What can hang from each mark:
k_738: k_576 k_757 k_923
k_844: k_507
k_507: k_757 k_844 k_923 k_990
k_757: k_507 k_738
k_576: k_738
k_990: k_507
k_923: k_507

Known rows, with every way that one mark hangs from another:
{k_923 {k_507 k_844}}: [ 10.3  -2.5 -10.4 -10.0 -13.8  -8.5 -37.8 -10.6  45.9  -9.3 -11.3 -33.3
 -34.4  28.3  -0.6 -19.1  16.8 -18.3  -7.8  11.6 -16.0]
{k_507 {k_757 k_738} k_844 k_923 k_990}: [-42.7  65.1 -29.2  -3.8  24.5  55.5  -3.5   2.3 -20.6 -36.5  -3.6 -22.3
   8.1  54.6 -58.0 -37.5  24.9 -33.8  44.6 -24.2  10.7]
{k_738 k_576 {k_757 {k_507 k_990}} k_923}: [ 22.4 -38.1  34.3  -5.6  -0.9 -63.3  41.7  28.2  33.3  35.6  -2.8  24.5
  22.8 -51.5  39.7  67.9   6.8  30.3 -18.4  20.8  12.5]
{k_923 {k_507 {k_757 k_738} k_844 k_990}}: [-14.6  36.6  -3.0 -22.5   1.8   7.8 -25.9  -3.4  10.8 -18.3  -9.0 -37.4
  -7.1  44.8 -12.2 -14.7  18.6 -16.5  23.9  -7.2 -15.1]
{k_738 k_923}: [  7.3 -21.1   0.7   7.3 -26.5   7.1 -11.7  -4.4  21.9  17.4  -1.0  12.6
  -8.9 -10.5   8.0  -4.3 -12.9  15.7  -0.2  -6.2  -9.9]
{k_576 {k_738 {k_757 {k_507 k_990}} k_923}}: [ 37.5 -23.3   4.6 -10.0  13.2 -13.4  28.8 -22.2   3.9  -3.6  -9.6  10.5
  10.4 -17.8  11.8  20.6 -30.4   7.0  -9.0  14.7  -7.3]
{k_507 k_757 k_923 k_990}: [-32.8  37.9 -17.5  -5.3  -1.8  25.7  -2.7 -15.8  -6.9 -27.3   4.3 -30.8
 -11.9  43.2 -33.3 -41.1  16.5 -27.7  36.5 -45.2   6.0]
{k_757 {k_507 k_923} {k_738 k_576}}: [-31.1   4.6  -0.8  19.4  24.8  15.4   9.3  15.7 -67.1  17.7  23.9  52.8
 -43.6  24.0  -7.0  22.5   2.9  11.2 -29.3  -9.5  21.9]
{k_923 {k_507 k_757}}: [ -7.7  -2.8 -11.1 -11.9 -16.9 -13.4 -38.1 -17.4  15.7 -10.0   3.8 -24.4
 -28.2  25.2  12.2 -20.9  14.0  -3.6  13.5 -17.0 -10.4]
{k_757 {k_507 k_990} {k_738 k_576 k_923}}: [-15.3   6.1  39.5   2.5   5.9  -1.8  18.1  30.7 -36.7  37.6   2.9  42.8
  -6.8  -0.2  15.9  53.3 -14.7  28.9 -23.3  -5.9   2.6]
{k_990 {k_507 {k_757 {k_738 k_576}} k_844 k_923}}: [-26.0  13.7 -14.7  28.8  14.6  45.1 -14.2  23.7 -48.6  -3.9  11.0  -8.0
 -23.6 -31.0 -35.4 -52.0   1.8 -10.6  17.2   6.5   0.7]
{k_738 {k_757 {k_507 k_990}} k_923}: [ 12.7 -16.2  14.1 -14.5  -9.1 -24.0  27.8  14.5  33.7  13.0  -2.2  13.8
   5.4 -28.3  20.4  35.6   7.6  10.9  -2.6  -0.3  18.3]
{k_844 {k_507 {k_757 k_738}}}: [-47.1  17.6  -5.2  11.1 -20.9  13.0 -27.3  -2.0 -40.8  -6.6  28.7  12.8
  30.3  13.7  13.9 -25.8   9.4  23.7  -4.8 -41.1  20.7]
{k_576 {k_738 {k_757 {k_507 k_844 k_990}} k_923}}: [ 34.2 -17.1  -3.2 -10.1  21.1 -10.9  22.0 -15.0  22.2 -10.1 -22.7   0.6
  18.9 -17.4  -0.2  16.8 -24.1   0.0  -6.5  23.5  -5.0]
{k_844 {k_507 {k_757 k_738} k_923 k_990}}: [-43.6  57.0  -4.7   4.2 -13.5  36.2  -6.2   3.6 -53.1 -16.4  25.3  -4.1
  42.3  31.6 -11.8 -24.9  20.5 -13.7  20.7 -39.6  14.7]
{k_844 k_507}: [-24.4  -3.0   5.3  11.4 -37.9  -3.8 -27.2  -9.1  -0.5   2.0  22.6  -4.5
  12.0   2.0  19.2 -27.4   4.5  13.4 -34.6 -27.7  12.3]
{k_576 {k_738 {k_757 k_507} k_923}}: [ 37.5 -37.6  -8.5  -3.5  15.5 -12.4  20.0 -23.8   0.7  -1.5  -5.9  23.3
   4.6 -21.6  14.3  17.7 -31.1  11.8 -11.2  18.9  -1.8]
{k_738 k_757}: [ -0.2 -43.7  -4.6  -6.1 -12.7 -29.8  21.2 -22.0  23.9  -1.9  27.8  -1.9
 -37.9 -10.9   7.9 -16.5  11.5  19.9 -28.3 -10.0  14.3]
{k_576 k_738}: [ 12.7 -30.7  -8.7   2.2   2.9   8.5  -6.3 -53.9 -14.2 -13.0   4.9  -6.7
 -37.0  20.0  -7.2 -35.8 -43.1  11.1 -31.6  -8.8 -22.3]

Rows:
[-30.9  40.3 -10.3  -0.3  10.7  21.3 -13.8   9.5  21.6 -15.2 -18.7 -17.5
 -29.7  38.0 -33.7 -14.5  21.9 -37.1  -9.1 -19.2  26.7] -> {k_757 {k_507 k_844 k_923 k_990}}
[-34.9  38.0  14.9  -0.8 -27.2  15.4 -12.7   9.6 -31.1  -0.9  16.2   1.1
  60.8   7.0  13.2  -6.8   3.8  15.3  15.0 -36.5   8.4] -> {k_844 {k_507 {k_757 {k_738 k_923}} k_990}}
[  1.9 -25.3  17.9  14.8  -4.1   3.7  15.1  11.4 -37.9  36.5  20.4  45.1
  -7.5  -7.8  13.1  26.5 -19.5  39.5 -16.9   7.9 -15.7] -> {k_757 {k_738 k_576 k_923}}
[ 52.8 -21.1  -5.5  -5.6  -4.2   4.2 -10.9 -33.8  -1.2  -3.1 -13.0  -2.8
  -3.1   1.7  11.5   0.4 -40.2  -5.6   6.3  26.1 -41.9] -> {k_576 {k_738 {k_923 k_507}}}
[ 41.7   4.4  -8.2 -13.9   7.4   5.7 -16.1 -24.8  16.1 -17.6 -33.3 -24.6
  26.2  10.8  -2.3  -4.1 -27.5 -17.1  28.4  23.1 -36.8] -> {k_576 {k_738 {k_923 {k_507 k_757 k_844 k_990}}}}
[-12.4   6.5  -9.7 -11.1  15.8 -12.1  22.5   3.9  32.7 -15.7   0.5 -11.7
 -20.2   7.3 -16.6  -0.2  32.8 -20.6  -9.9  -3.4  32.0] -> {k_738 {k_757 {k_507 k_844 k_923 k_990}}}
[-35.4  47.8  -5.3   4.3 -23.5  17.6 -16.6  -0.4 -18.0 -21.0  13.0 -24.8
  45.8  24.7  -6.8 -31.3  25.0 -20.2  21.1 -41.0  15.8] -> {k_844 {k_507 k_757 k_923 k_990}}
[ 66.5 -19.0  -3.5 -18.8  10.4 -15.9  19.2 -25.2  29.0 -14.5 -18.7 -19.4
  25.4 -13.5   6.2  13.7 -19.0 -12.1  13.1  46.4 -33.8] -> {k_576 {k_738 k_757 {k_923 {k_507 k_844 k_990}}}}
[-18.4  -4.3   3.3  21.1   1.0  26.0 -19.3  32.3 -27.3  14.0  -1.4  -0.2
  -3.8 -54.8 -11.4 -33.9 -14.3  19.4  11.1  11.5  -5.8] -> {k_990 {k_507 {k_757 {k_738 k_576 k_923}} k_844}}
[-39.7  23.8 -15.8  13.6  16.7  45.9   0.5   4.9 -66.0   0.7  24.6  44.4
 -53.7  43.5 -22.2  -3.2   5.1  -5.3 -18.6 -25.1  25.4] -> {k_757 {k_507 k_923} k_738}
[ 47.6 -45.1  -9.5  -3.9   6.3  -9.2  26.2 -32.9   4.2  -5.9   2.3  12.0
   7.7 -24.7   9.5   2.8 -35.4  13.9  -3.6  23.7 -18.5] -> {k_576 {k_738 k_757 k_923}}
[-33.6  35.4   9.1   8.5  33.1  20.7  12.9  25.5 -37.1   6.7  -0.8  19.3
 -19.0  36.6 -24.8  20.0  13.9 -13.0 -21.3   0.9  18.3] -> {k_757 {k_507 k_844 k_923 k_990} {k_738 k_576}}
[ 41.8 -35.9  22.0   2.7 -21.1 -39.3  -8.7  13.3  28.2  37.2  -6.8  12.2
   9.3 -27.2  40.2  44.0  -4.8  16.9  -1.5  37.5 -30.9] -> {k_738 k_576 {k_923 k_507}}
[-21.1   7.2  -5.9  16.9  -2.9  43.3 -25.5  23.5 -23.4   4.7  -2.4  -8.2
 -14.0 -45.3 -21.7 -50.0 -13.5   9.1  18.8  -0.2  -2.0] -> {k_990 {k_507 {k_757 {k_738 k_923}} k_844}}
[ 16.9  -6.3 -16.7  -7.3  32.3  -2.3  23.7 -30.4   3.6 -28.4  -9.6 -11.2
 -13.3  12.7 -19.2  -9.3 -10.3 -18.7 -15.1  11.2   5.3] -> {k_576 {k_738 {k_757 {k_507 k_844 k_923 k_990}}}}
[ 27.4 -28.0  11.8   1.4 -14.6 -40.9 -17.4  16.3  24.6  29.1 -12.1   7.2
  26.8 -22.3  38.1  40.3   1.3  19.7  20.4  22.9 -22.0] -> {k_738 k_576 {k_923 {k_507 k_757}}}
[ 16.6  19.8  -0.6 -14.8 -16.3  -0.5 -27.3   9.4  50.2  -3.8 -31.3 -31.3
  28.7   5.0   5.8   7.1  11.1 -16.5  43.6   8.1 -19.1] -> {k_738 {k_923 {k_507 k_757 k_844 k_990}}}
[-23.4  16.9 -26.2  22.4   1.4  44.8 -30.0  14.4 -12.1 -16.7  -1.0 -32.4
 -30.0 -27.4 -41.0 -76.1   6.7 -25.4  25.3  -5.3   7.4] -> {k_990 {k_507 k_757 k_844 k_923}}
[ 59.0 -56.0  19.6  -7.6 -12.7 -66.9  27.4  14.7  41.1  33.6   3.9  15.7
  23.0 -53.1  50.9  61.3  13.6  21.7   0.1  53.8 -19.3] -> {k_738 k_576 k_757 {k_923 k_507}}
[-33.3  21.3 -29.2  10.9  16.0  22.6 -27.2   6.6  16.0 -14.5 -13.5   2.1
 -37.7  31.1 -26.4 -17.2  21.9 -27.7 -14.7 -16.4  33.6] -> {k_757 {k_507 k_844 k_923}}
[ 22.1 -30.5  25.4  -6.1   9.9 -58.2  32.9  37.6  54.9  27.3 -19.0  13.4
  33.7 -51.1  28.5  63.5  15.2  20.9 -13.6  33.1  17.2] -> {k_738 k_576 {k_757 {k_507 k_844 k_990}} k_923}
[-29.4  25.9  25.1   3.1 -22.4  -2.6  -4.2  19.5 -31.4   9.1  15.8   5.8
  68.5  -4.0  21.6   9.8   3.6  23.5   6.6 -24.9   5.1] -> {k_844 {k_507 {k_757 {k_738 k_576 k_923}} k_990}}
[ 66.5 -27.0   3.8 -20.1   1.7 -19.3  26.1 -30.7  12.6  -7.3  -7.5 -13.4
  14.5 -14.8  16.3  15.3 -27.1  -4.9  10.3  37.4 -39.4] -> {k_576 {k_738 k_757 {k_923 {k_507 k_990}}}}
[-29.7  27.3   2.1  -0.6  -0.3  14.6  -4.3   0.5  -4.6  -4.1   1.5  -5.3
 -45.4  36.9 -19.3 -11.6  10.7 -24.1 -14.1 -34.5  19.1] -> {k_757 {k_507 k_923 k_990}}
[ -0.5 -16.5   9.7  -0.6  24.3 -48.8  34.4  18.4  31.7   5.8  -1.9   1.2
  -4.0 -14.4   2.0  31.1  31.5  -1.7 -27.2  16.8  28.9] -> {k_738 k_576 {k_757 {k_507 k_844 k_923 k_990}}}
